What can hang from each mark
lini: pagud pesev zevo
rumo: pesev
nomo: pesev
velaf: zevo
zevo: damuz lini rumo
bigo: nomo
pesev: bigo lini
damuz: zevo

Known rows, with every way that one mark hangs from another
zevo(lini(pagud pesev(bigo))): [-16.8   7.8 -12.5   8.6  16.5 -14.9 -13.7  32.3 -20.7  -3.1   9.3  -3.1
 -20.7  -5.5  14.1  -1.3 -20.3  14.7   9.1  -0.4   7.1  -9.4 -12.9 -26.4]
damuz(zevo(rumo(pesev(lini)))): [ 16.9   4.4  17.1  22.9 -14.4  -3.2   7.4 -25.6 -10.3  11.7   9.5   8.3
  24.2 -17.3   0.0  21.3  -7.3   4.4   2.5 -12.1  26.6  13.1   6.7  -5.2]
rumo(pesev): [ 13.0  20.2  10.9 -22.3 -17.9   5.1  -5.8 -10.3 -41.6 -14.5  14.5  14.9
 -46.1 -11.9 -14.0  13.7  10.9   6.8 -12.9  -1.9  16.5   4.4  -0.7 -24.0]
pesev(bigo(nomo) lini(zevo)): [ -4.9 -25.9  -5.0  -5.9   0.4  -9.6   7.9   4.9  24.5 -25.2 -22.2  24.3
  -7.5  17.4 -13.5 -20.0 -35.3 -12.1 -11.3 -13.4  20.0  -7.5  -2.8  22.6]
pesev(bigo(nomo) lini): [ -1.0 -16.6  -8.0 -17.7   7.6 -20.1  11.2 -17.3  14.8 -38.4  -2.2  49.9
  -5.8   6.2  -7.4 -22.2 -36.9 -23.7 -29.0  -4.9  35.0  -1.8  -0.2  14.3]
pesev(bigo lini): [  0.8  -4.3   4.1 -21.4 -11.0 -28.6   6.4 -27.7   1.1 -28.3  -3.5  42.2
  -7.1  12.5   1.8  -5.7 -36.9  -8.3 -22.8  -0.3  29.7  12.7   2.5  10.6]
damuz(zevo(lini(pagud) rumo)): [ -5.7  28.1   7.0  32.2   6.3 -13.8  -0.5   0.5  -6.9  36.4  19.5 -29.3
  71.1   3.6  15.6  20.1   5.0  15.2   5.8  -5.0  -2.8 -12.9   8.4  -4.5]
velaf(zevo(lini rumo)): [  0.3 -18.1 -20.9  -4.8  14.0  11.1  -5.1 -46.6   2.6  17.0  23.9   9.1
  66.8  -2.5  28.6  27.1   5.1  -4.1  12.8  -4.1  -8.3  -4.7  31.9   4.0]
nomo(pesev(bigo lini(pagud))): [ -6.9   9.7   6.0 -24.0   7.8 -26.3  28.3  -1.7  -1.2  -4.2  -3.4   8.6
 -26.3  -3.5  12.5 -13.4 -27.1   6.9   3.2  23.4  11.1  27.1  13.0   4.5]
lini(pagud zevo): [  1.2  22.2  19.6  -9.6 -20.4   2.7   6.5  33.0 -23.2  12.7  -9.0 -34.7
 -13.5   3.5 -17.2  11.8  10.5  19.7   8.0  -0.3 -10.2  -3.0 -13.9  -0.5]
zevo(damuz lini rumo(pesev(bigo))): [  3.9  -4.4 -36.9  18.7  12.4   2.2 -32.7 -26.8  11.3   1.5  23.1  20.6
  20.7  12.3  10.0  -2.5  24.6 -11.5 -12.1  -2.6  -7.4  -4.5  16.7 -20.3]
pesev(bigo lini(zevo)): [ -4.8 -14.5   2.8 -10.3 -19.2 -16.8   6.3  -4.1   8.1 -13.3 -24.9  15.7
  -5.0  20.4  -4.5  -4.4 -33.2   0.9  -7.1  -9.6  14.0   9.1  -0.8  18.8]
pesev(bigo(nomo) lini(pagud)): [ 13.6  -0.4  -1.5  -9.6  13.9 -23.0  18.4   6.7   8.2 -25.3   3.5  23.9
  -1.2  -1.5  -6.0 -24.7 -30.3 -13.8 -12.1  -0.3  38.7   1.0 -11.6  13.0]
zevo(rumo(pesev)): [ 11.8  -0.6  -1.6  -7.1  -9.3  16.5  -2.4 -26.6 -24.8   4.1  23.7  19.0
 -15.4 -17.9  -5.2  22.9  26.3   1.3  -0.6  -0.9  10.2   4.4   9.4 -32.2]
damuz(zevo): [-12.2  29.1  31.6  -6.7 -20.5 -25.5   2.3  -1.0 -29.7   1.9  -6.3   1.5
  12.5  11.4  -6.8  20.5  -8.3  11.3 -27.4  -4.3   3.0  -0.9  -8.4   6.4]
velaf(zevo(damuz rumo(pesev))): [ 30.6  -7.6 -11.8  -1.4  -6.3  26.6 -13.3 -30.7  -5.0  14.7  12.3   4.7
  22.2  -6.9   8.0  27.4  47.5  -9.7  10.6   5.5 -20.3  10.4   6.2   1.3]
nomo(pesev(bigo)): [-29.4  -2.1  -1.9 -41.8  -0.9 -21.3   9.9 -18.0 -18.6 -10.2  -4.3  30.8
 -43.2  10.7   8.9   1.9 -10.4   5.5 -14.6  24.5  -3.7  14.7  18.8  -7.4]
damuz(zevo(lini(pagud) rumo(pesev))): [ 16.0  29.3   6.2  41.7   2.5  -2.7  -5.4   5.1 -25.2  39.2  29.3 -26.9
  42.7 -14.0   8.1  23.3  13.6  20.7  20.0 -13.8  10.2  -5.6   8.3 -27.5]
lini(zevo(rumo)): [-10.4 -17.4  -0.1  -1.6 -15.7  23.0   1.2  -8.8   1.5  19.9  -4.1  -4.8
  12.2   8.2  -9.8  23.0  20.1   5.9   3.4  -3.2 -18.6  -8.3   8.3  -4.5]
damuz(zevo(lini(pesev))): [-36.4  19.3  15.5  19.2   5.2 -13.3 -15.4  17.6 -22.4   6.5  -1.6 -14.9
   8.8  -4.9   6.4  11.6 -21.9  17.1  -8.0 -18.2  -3.5 -24.0  -7.9 -13.3]
nomo(pesev): [-28.8  11.5  14.7 -42.2  -0.4  -2.6  12.7 -16.0 -22.2  -4.7  -0.1  10.1
 -39.4  -3.2   1.3   3.1   2.1   8.5 -13.9  21.1 -15.8   7.0  19.0  -7.0]
lini(pagud pesev zevo(damuz rumo)): [-14.5  -9.4   0.5  28.3  -1.1  36.7 -13.7  45.5  10.7  34.3 -11.9 -49.6
  -4.1  -5.1  -7.1   9.6  42.6   8.9  22.4   3.7 -51.0 -16.0 -31.1  -7.2]

Rows
[ -2.3  16.1 -13.6  16.8  15.3   9.9 -15.8  -9.2  21.5  19.4  22.3 -28.3
  56.6  10.2  13.8  -7.4  37.4  -6.7  -6.7   7.1 -28.1 -16.5   6.9   0.0] => zevo(damuz lini(pagud) rumo)
[ 34.8  18.9   4.8  -1.1 -10.9 -21.4  10.2   3.7 -23.6 -13.4   8.6  19.2
 -30.6 -12.9  -2.9  -3.5 -19.5   4.3   6.4  -0.5  43.8  22.8  -7.1 -13.3] => rumo(pesev(bigo lini(pagud)))
[-22.1  -9.8   8.2 -34.1  17.6   3.2  24.3 -20.0   9.6 -29.5   0.5  20.9
 -24.8 -12.4  -1.4 -26.9 -18.6 -13.1 -14.3  11.7   7.3  -2.9  22.1  11.3] => bigo(nomo(pesev(lini)))
[-31.9 -24.2 -36.7  20.0  24.3   7.1 -31.7  -5.5  24.0  -0.6   6.8  14.4
  17.1  16.5  19.8  -1.6  12.2 -12.0  -7.3  -1.8 -28.1 -20.3  -0.5 -16.4] => zevo(damuz lini(pesev(bigo)) rumo)
[ -8.7   8.7   2.2  -5.5  -1.0 -11.6   0.2  37.3 -31.7  -2.0  -1.8   5.8
 -49.9  -6.6   0.5  12.0 -12.7  14.0   3.8   9.9  10.8   1.5 -29.2 -24.1] => lini(pagud pesev(bigo))
[-27.6 -33.6  -8.5   6.0   5.0   7.6  -9.0  42.8  -3.1 -20.7 -23.7  11.5
 -52.8  -0.8 -18.6  -1.9 -17.1   0.5   0.2 -11.7  -0.2 -23.6 -26.8 -10.8] => lini(pesev(bigo(nomo)) zevo)
[ 33.6   5.9  -3.3   0.0   6.9 -14.2  12.0  14.9 -10.6 -25.9  12.1  27.2
 -27.4 -20.7 -13.3 -18.3 -23.4  -9.5   1.8  -5.1  52.1   6.4  -9.6 -11.0] => rumo(pesev(bigo(nomo) lini(pagud)))
[ 38.1 -18.4  -7.7   6.6  -3.0  23.7  -4.1 -43.1  16.0   7.2  10.0   7.4
  38.8 -12.5  12.1  13.4  23.4 -18.2  13.4   0.1  -5.3  21.0  11.2  14.9] => velaf(zevo(damuz rumo(pesev(lini))))
[ 17.6  -3.7  -0.9  13.0 -19.0  -6.0 -13.2   7.6  13.6 -22.2 -24.4   6.5
 -19.8  17.2 -16.9 -15.4  -0.1  -6.1  -7.0  -8.3  -0.2  11.2  -9.3  12.4] => rumo(pesev(bigo lini(zevo(damuz))))
[-10.5  14.4  20.4  -3.6  -1.4  10.1  12.4  22.5  23.7  10.5 -23.0 -47.0
  -8.3   5.6  -2.4 -22.8  13.0   6.9   7.7  18.4 -40.5   7.6   0.1  31.8] => nomo(pesev(lini(pagud zevo(damuz))))
[ 29.6  22.6  19.5  16.7 -18.1  13.7  -4.3  27.5   1.0  -1.4 -14.3 -40.5
 -15.5  -6.0 -21.5 -13.8  20.3   6.8  13.8  -8.2  -8.7   4.1 -20.4   9.6] => rumo(pesev(lini(pagud zevo(damuz))))
[ 12.7  -1.8  10.4  -0.1 -15.7 -19.3  15.0  18.5   3.4  -1.6 -18.9  -7.6
  -1.1  12.3  -6.5  -5.3 -25.4   9.1   9.3  -4.5  12.3  12.3  -9.6  14.8] => pesev(bigo lini(pagud zevo))
[ -6.6   1.1  14.9  -3.7 -20.0   5.9  -6.7  -3.1  26.8 -10.2 -27.0 -17.9
  14.1  21.5 -11.9 -14.6   2.9 -10.5 -17.7  -9.3 -21.8  -5.7  -9.9  33.7] => pesev(lini(zevo(damuz)))
[ 31.9  29.0  21.1  -8.0 -11.3  -2.1  12.2   4.0 -25.6  -6.1  14.4  -4.0
 -26.4 -28.0 -11.3  -3.3  -5.5   6.5   9.7  -0.8  35.7  16.1  -4.5 -12.1] => rumo(pesev(lini(pagud)))
[-23.4 -20.4 -10.2 -10.0  12.5  -3.8  -5.2  22.0 -12.9 -32.8  -5.7  38.0
 -50.3  -7.5  -6.7  -4.5 -19.1  -9.5 -17.1  -2.3  18.1 -18.3 -21.1 -15.8] => lini(pesev(bigo(nomo)))
[ 54.2  -5.1   0.5   9.2  -0.2  16.6  18.7 -22.6 -11.8  20.8  20.8  -2.7
  26.9 -35.4  15.4  26.0   9.0   1.4  44.2   2.6  22.8  27.6  12.1  -1.9] => velaf(zevo(rumo(pesev(lini(pagud)))))
[ 11.3  19.6  20.8   6.5 -15.4   1.6   1.6  20.8  22.4   3.0 -20.1 -39.1
  15.6  13.7 -10.3 -20.7  10.6   1.8  -3.0  -3.4 -21.7  -0.6 -19.1  30.4] => pesev(lini(pagud zevo(damuz)))
[-28.4 -53.2 -23.6  17.6  15.5  20.4  -6.1  28.6  12.1  -2.6 -14.5  14.5
 -23.3  -0.5  -7.5  10.7  -0.4  -3.3  15.2  -9.0 -10.7 -23.5 -14.8 -16.8] => lini(pesev(bigo(nomo)) zevo(rumo))
[ 21.9  16.6 -13.2  14.4  10.0  14.4  -9.2  -8.3 -20.6  19.5  40.1 -13.9
  16.4 -23.4   6.1  11.0  23.5  10.9  22.5  -7.0  12.3  -4.9  21.5 -37.4] => zevo(lini(pagud) rumo(pesev))
[ 21.4  -0.2  -0.9 -11.3 -13.1 -18.4   2.5 -20.2 -16.0 -29.6   2.4  41.0
 -32.7  -3.2  -3.2  -5.1 -25.4  -2.9 -11.4  -6.6  42.7  19.5   5.4  -9.9] => rumo(pesev(bigo lini))
[-19.1  25.9  -0.5  12.3  17.0   5.2 -24.5  32.7  -2.5   2.7   5.3 -36.8
   0.6  -5.3   8.4 -13.9  18.6   0.8  -3.1   1.7 -27.7 -25.0 -21.1 -10.9] => zevo(damuz lini(pagud pesev))
[-24.3 -11.6   3.9 -36.4   6.4 -24.1  20.7 -27.6   4.5 -19.7  -6.3  33.8
 -31.5   6.0  13.8 -12.1 -31.7   0.4 -12.7  19.0  10.7  22.2  24.3   7.5] => nomo(pesev(bigo lini))
[  2.5  -1.6   3.9   5.6 -13.3  18.2   8.2  15.7  -4.9  34.1   1.2 -31.1
  15.5   1.1  -4.6  20.4  25.4  16.8  20.9   0.6 -18.1  -4.6  -2.8  -4.4] => lini(pagud zevo(rumo))
[-10.2  18.5  21.3 -32.4   3.6  -7.0  30.7  -5.6  -4.8   3.4   4.3 -10.0
 -22.9 -17.5   3.2 -13.6 -10.4   7.6   6.9  21.4   1.3  15.6  13.6   4.8] => nomo(pesev(lini(pagud)))
[ 18.5 -23.4  -7.0   7.3  -3.8  -0.3  -0.1  12.9   2.8 -31.3 -12.7  24.8
 -33.1  -3.3 -23.2 -14.8 -25.5  -7.5   2.0 -20.5  33.1  -0.6  -0.7  -1.9] => rumo(pesev(bigo(nomo) lini(zevo)))
[-17.9  -1.4 -22.6   7.4  10.6  10.7 -22.9 -32.1  26.7   8.6  18.3  -2.3
  51.8  17.9  14.3  -4.6  30.1 -15.8 -23.3  -1.2 -32.1 -21.4  16.3   2.0] => zevo(damuz lini rumo)
[-20.2   8.3   4.3  41.4  13.7  -0.7  -6.6  22.4 -11.5  38.5  14.5 -37.7
  35.9 -14.1  17.4  23.1  -0.2  19.3  19.8  -8.2  -9.8 -18.3  -8.2 -22.1] => damuz(zevo(lini(pagud pesev) rumo))
[ -8.0   7.3  11.5 -23.7  25.2   0.6  30.9   5.8   5.4 -11.2   5.0  -5.5
 -22.1 -22.9  -2.7 -28.7 -12.5  -4.5   1.1  16.2   9.7  -0.1  11.8  10.7] => bigo(nomo(pesev(lini(pagud))))
[-31.7  -3.6 -20.0  10.4  13.1  -8.0 -36.1   7.5   8.0 -17.5  -4.0  10.1
  -8.0  16.2  11.2 -14.1  -5.5  -7.0 -21.9  -3.9 -19.6 -20.3 -14.0  -6.5] => zevo(damuz lini(pesev(bigo)))
[  9.8   8.1   4.3  10.1 -11.7 -14.2  -1.7  23.4  24.4   0.3 -28.3 -20.2
  13.1  26.0  -6.0 -18.4  -3.4  -1.2  -4.7   1.4  -9.9   7.8 -17.9  29.4] => pesev(bigo lini(pagud zevo(damuz)))
[ 32.3 -20.7 -24.1   1.7  -0.7   7.5 -16.9 -29.0  -3.2   9.3   8.1  25.1
  20.3   5.5  15.5  27.6  32.1 -11.5   6.0   9.2  -9.7  20.0   3.5   2.7] => velaf(zevo(damuz rumo(pesev(bigo))))
[-26.0 -14.9  10.0 -11.3  12.8  14.8   7.4   3.8  42.0 -17.5 -27.3 -15.5
  -9.6   5.6 -14.0 -40.8   7.5 -16.2 -12.8   5.0 -33.0 -13.1   7.7  35.3] => bigo(nomo(pesev(lini(zevo(damuz)))))
[ -1.8 -11.1 -26.2   5.8  13.6  15.4 -20.8 -41.6  24.4  18.9  16.3  -5.6
  80.5  15.2  27.2  10.4  30.4 -15.2   0.5   1.2 -33.5  -8.7  19.7  17.3] => velaf(zevo(damuz lini rumo))
[  0.5  26.3  18.9   1.3 -17.1   7.1  -9.5  37.6  -1.0  11.4 -16.7 -45.1
   3.4  18.3 -13.9  -2.6  30.8   7.3  -5.2   3.0 -35.2  -8.9 -24.4  16.5] => lini(pagud zevo(damuz))
[  8.9 -21.2 -10.5  12.8  -7.5  -3.9  13.1   6.0  19.3  18.9 -10.0  -4.7
  24.9   8.6   4.0   5.8 -11.3   3.7  21.3   1.0   6.9  12.7   0.5   8.6] => pesev(bigo lini(pagud zevo(rumo)))
[ -6.7 -26.5   2.5   3.0 -10.0  21.2  10.4 -19.8  23.6  10.7  -6.5  -3.8
  25.8   4.5  -0.7   7.7  -4.7  -0.5   7.6  -9.7  -4.4   4.9  12.9  11.3] => pesev(lini(zevo(rumo)))
